Known rows, with every way that one mark hangs from another
z_265{z_231 z_551{z_358}}: [  2   2  -8 -21  23  12  -2 -24 -35   5 -12  -6 -36  -6 -20 -29  15 -33
  12 -37  36 -13   8  21]
z_837{z_916}: [  4 -11   1  17  -2  13  -9 -10   0   0  -6  41  11  10  33 -25  -6 -21
   0 -10  -9  -1   9  -2]
z_551{z_265}: [ 17 -16 -12  26  13  -6   3  10  -4  19  19  29  -9  30  35 -20  -3 -10
 -10   0   8  19  -3   3]
z_231{z_105 z_265}: [ -7  -8   7 -15  12   7   3  16   9  -3  11  41  23 -15  24  -5 -16  -4
 -38  -5 -19  -6  -5  -8]
z_178{z_719 z_931}: [ 14   5  18   5 -23 -19 -31 -14   5  -4  -4 -14 -16 -25 -11 -13   4 -40
  -1  11 -22 -20  35 -32]
z_891{z_231{z_265} z_719{z_105 z_178{z_931}}}: [-23  10   1  -6 -12 -20  21  40  24 -18 -10  14  19  12   8  19   9  33
  -1  22 -40  14  -7 -34]
z_931{z_178}: [ -5  -6   5  -1   9 -10  -7 -12 -22  -6  -1  30 -21   6  12  -1   0  -8
 -33  -9   3 -14  22  -9]
z_231{z_265 z_891}: [  1  -8   0   2  -5  -5  -5   8  14   9 -19  32   1  15  -8   9 -23   4
  -7   6  -8  -8 -10   6]
z_931{z_178{z_719{z_105 z_891{z_231}}}}: [-13  20   0   4  -1 -12  -7 -22   5 -13  -8   4 -14 -17  -7  13  11   3
 -15 -17 -10 -10   0 -22]
z_719{z_105}: [  7   2 -23 -10  14   7  -2   0  19  11  18  19 -11   6  17  16 -19  -7
 -25 -42 -21  -9  -9 -23]
z_719{z_178 z_891{z_231}}: [ 24   5  13  35   4 -10 -17  12   7  -3 -28  21  -1  34  -7   2  17   8
  -6   2   5  30  11   0]
z_265{z_231{z_891} z_551}: [  1   5 -18 -17  13  17 -24 -27 -10  20 -10  -7 -29 -19 -32  -5   5 -22
  10 -42  27 -21  -1  33]
z_265{z_231 z_551}: [  1   4 -14 -18  24  18 -20 -23 -17  17   1  16 -21 -18  -8 -19  16 -30
  -5 -42  24 -15   7  22]
z_551{z_265{z_231}}: [  0 -20 -18  19  -1  -8  -2   0 -16  21  20  36 -18  29  31 -15   2 -12
  12 -13  23  13  -5  15]
z_719{z_105 z_178{z_931} z_891{z_231{z_265}}}: [ -3  12   2   8 -12 -15   1  25  13  -7  -8   6  14  22  -9  35   5  20
  -3  -3 -22  32 -18 -19]
z_719{z_105 z_891{z_231{z_265}}}: [  0  23 -14  -3   4   5   1  15  38   5   4  20  19  12   6  30  -8  17
  -4 -33 -16  15 -46 -19]
z_891{z_719{z_105}}: [  6   5 -24 -13   8  18   1   6  39  -5  16  14   8  -5  26  25  -3  13
 -18  -6 -30 -14  -1 -37]
z_231{z_105 z_265 z_891{z_719{z_178{z_931}}}}: [-10  -9   9 -12 -17   4   3  21  20 -19  -8  -1  26 -21  -9  25 -11  27
 -15  35 -30  -9   8  -7]
z_719{z_105 z_891{z_231}}: [ 12  25 -18  -1   6   8 -10   5  39   9   9  -2   4   9   0  31  -8   8
  -1 -48 -13  10 -36 -20]
z_231{z_105 z_265 z_891{z_719{z_178}}}: [-11 -11   4  -6  -4  10   6  20  23 -18 -14  15  26 -16  -1  22 -11  33
 -22  32 -26  -7   3  -1]
z_358{z_551{z_916}}: [  9  -1  22   3   3   5  19 -10 -24   7   3 -20  -9   5  19 -23  -3  -6
   7  23   5  -3  23  -5]
z_931{z_178{z_719}}: [ -8   1  12   8   3 -16 -12 -26 -16 -13 -13  23 -24 -14   2 -12  11 -14
 -26   5  -4 -21  32 -16]
z_358{z_551{z_265 z_916}}: [  7  -9  12  19   6   0  34   0 -31  16  18 -20  -8  19  37 -32   1   2
  15  35  16  17   8   6]
z_931{z_178{z_719{z_105 z_891{z_231{z_265}}}}}: [-22  19   2   0  -3 -15   1 -14   4 -16 -12  20  -3 -15   0  13  10  10
 -17  -6 -11  -7  -8 -20]
z_265{z_231{z_105 z_891} z_551{z_358 z_916}}: [ -8   1   2 -32   9  19  -3 -33 -37  -2   2 -62  -9 -34 -46 -17   5 -19
  26 -21  44 -22   5  46]
z_231{z_265{z_551} z_891{z_719{z_105}}}: [ -8  14 -25 -25  16  24  12   7  33   2 -10   2  17 -23 -10  24  -6  25
 -14   4 -20 -15 -26  -1]
z_231{z_105 z_265 z_891}: [ -7  -6   4 -14   0   7  -4  10  18   2  -3  13  13 -19  -8  12 -30   8
 -22  -6 -17 -14 -13   6]
z_358{z_551{z_265{z_231{z_105 z_891}} z_916}}: [-10 -11   7   5 -10   5  28 -10 -34  15  21 -38 -13   0  19 -18  -5   6
  35  17  24   6   0  23]

Rows
[ -5 -26   4  17 -10 -18  24  -8 -54   2  17 -13  -5  46  14 -33   8 -12
  48  25  52  19   4  29] => z_551{z_265{z_231} z_358 z_916}
[ -3  -1   4 -20  16  10   2 -29 -47   2  -2 -23 -11  -5 -22 -33  21 -30
  24 -11  49 -10  14  35] => z_265{z_231 z_551{z_358 z_916}}
[ -5 -11   5  13 -12  -2  27 -13 -36  19  12 -28 -19  18  18 -20  -1   4
  42  23  29  10   1  24] => z_358{z_551{z_265{z_231{z_891}} z_916}}
[  6  22  26   1 -30 -13 -27  -1  22 -13  -7 -24  15 -38 -20   0   8 -20
  10   9 -21  -4   4 -28] => z_178{z_719{z_891{z_231{z_105 z_265}}} z_931}
[  2 -24 -12  16  -1 -15  21  -2 -38   5   6   9 -37  44  15 -28   0 -15
  31  -7  36  16  -3  11] => z_551{z_265{z_231} z_358}
[ 10  -1  -5 -14  -4  22 -15   0  38  -7   6 -26   7 -33 -10  23 -16  13
 -12  -6 -21 -26   4 -10] => z_231{z_105 z_891{z_719}}
[ -5 -22  -1  14 -23 -13  22 -10 -37  -5   9 -35  -1  38   0 -15   7   5
  61  40  47  10   0  30] => z_551{z_265{z_231{z_891{z_719}}} z_358 z_916}
[ -7   3  12 -28  16  18  16  -2 -12  -7  -7 -37  23 -31 -31 -12 -13   2
  -8  10  11 -13 -10  30] => z_231{z_105 z_265{z_551{z_358 z_916}} z_891}
[ 32  -8  14  27 -12  -4 -26   5  -4  -7 -11   8   1  24  -6  18  15  -6
 -10  19  -1  20  31 -10] => z_719{z_178{z_931} z_891}
[ -2 -24 -19  26 -10  -9   1   3  -9  10   4  23 -16  31  14   1   7  11
  22  13  19  15   2  20] => z_551{z_265{z_231{z_891{z_719{z_178}}}}}
[ 18   1  -7  10  -8   3 -12   6   7  -5   6  -2   2  18  -2  44   3   7
 -15  -7 -17  19   6 -21] => z_719{z_105 z_178{z_931} z_891}
[  8  29   4   1 -27 -12 -25 -10  30  -5   4 -38  -3 -28 -23  18   3 -18
  17 -16 -29  -4  -6 -39] => z_178{z_719{z_105 z_891{z_231}} z_931}
[ 19  23  22  12 -31 -17 -36 -10  20  -7 -11 -30  -4 -23 -26  -2  12 -28
  19   5 -15  -5  14 -30] => z_178{z_719{z_891{z_231}} z_931}
[ -4  -9  -3   4  -3   7  26  -6 -21  17  12 -21 -39  -1  18 -14 -12   3
  22  -8  11   4  -6  10] => z_358{z_551{z_265{z_231{z_105 z_891}}}}
[  9  -8   0  -1  -1  14 -11   5  25 -13  -7 -18   4 -22 -13  21  -9  20
 -18  10 -21 -14  19  -4] => z_231{z_105 z_891{z_719{z_178}}}
[  4  -7  -6   3   0 -13  -2  11  -7  -1   7   5 -16  17   3  20  -6  -3
 -24 -10 -27   9  20 -23] => z_719{z_105 z_178{z_931}}
[ -1  -9 -15  -7 -20   5 -24 -15  12   4  -6  12 -18   2 -11  19  -3  -1
  25 -13   7 -23   6   4] => z_265{z_231{z_891{z_719}}}
[ 12 -21  10  24   2 -15  27   1 -41   0  15 -21   4  46  19 -37   4 -10
  26  38  38  23   8  18] => z_551{z_265 z_358 z_916}
[ -2   0  12 -13  25   5  20   1 -26  -4 -10  11  21   4   0 -31   8 -11
 -10  23  17   2   1  16] => z_231{z_265{z_551{z_358 z_916}}}
[ -6 -23  -6  21 -18 -12  -3  -9 -25  20  24  -2   9  30  11 -11   0  -3
  39  20  41  12  -3  41] => z_551{z_265{z_231{z_891}} z_916}
[ -6   7  -1 -25  22  24   0   3  12   6  -4  -5  15 -42 -20   0 -17   3
 -31 -15  -8 -16 -18  21] => z_231{z_105 z_265{z_551} z_891}
[ 17 -10  -4  14  -5   3 -12   3  21  -5 -23   3  -8  12 -13  18  -1  17
  -3  23 -12  -8  23  -4] => z_231{z_891{z_719{z_178}}}
[-11  18  13 -21  26  -2  18  18  -1  -4 -11  -6   4 -19 -12 -33  -2  -6
 -13 -24  -3   4 -20   3] => z_891{z_231{z_105 z_265{z_551{z_358}}}}
[ -5 -20 -15   9   3  -1  -2   2 -14  15  32  24 -10   8  32 -15  -3 -10
   3 -20  19  11  -7  16] => z_551{z_265{z_231{z_105}}}
[ -8  12  -4   3   1  -3 -12 -28   2 -14  -2  11 -13 -19   1  18   9   1
 -23 -11  -8 -15   8 -23] => z_931{z_178{z_719{z_105 z_891}}}
[-18   5  23  -5 -12 -16  11  39  17 -27  -9   5  28 -11   4   0  12  25
  -8  33 -36  11   8 -23] => z_891{z_231{z_105 z_265} z_719{z_178{z_931}}}
[-12  12 -15 -24  10  22  14   3  24  -1  -3 -12  39 -21 -10  21   0  27
  -4  25  -9 -13 -21  11] => z_231{z_265{z_551{z_916}} z_891{z_719{z_105}}}
[-22   8  -6   1   4 -14  26  37  29 -15 -16  34  19  18  16  12  10  40
 -10  18 -36  17 -13 -27] => z_891{z_231{z_265} z_719{z_105 z_178}}
[ 21  16   7   5   3  10 -22   4  30   1   2  -4  12  -7  -4   7  -1  -2
  -6 -30  -2   7 -15  -8] => z_719{z_891{z_231{z_105}}}
[-10  16  15  -6  19 -10   7  15  -1   9 -11  14  21   1  -4 -32   8  -5
  -4   0   4   8 -13  13] => z_891{z_231{z_265{z_551{z_916}}}}
[-10   4   8 -25  16  21   0  -1   2   3   3 -19  35 -41 -20  -3 -11   4
 -21   6   3 -14 -12  32] => z_231{z_105 z_265{z_551{z_916}} z_891}
[  9  14  -1  11 -11 -12  -9  17  13  -4  -2 -15  -1  19 -14  35   6  12
   0 -17 -18  26  -8 -20] => z_719{z_105 z_178{z_931} z_891{z_231}}
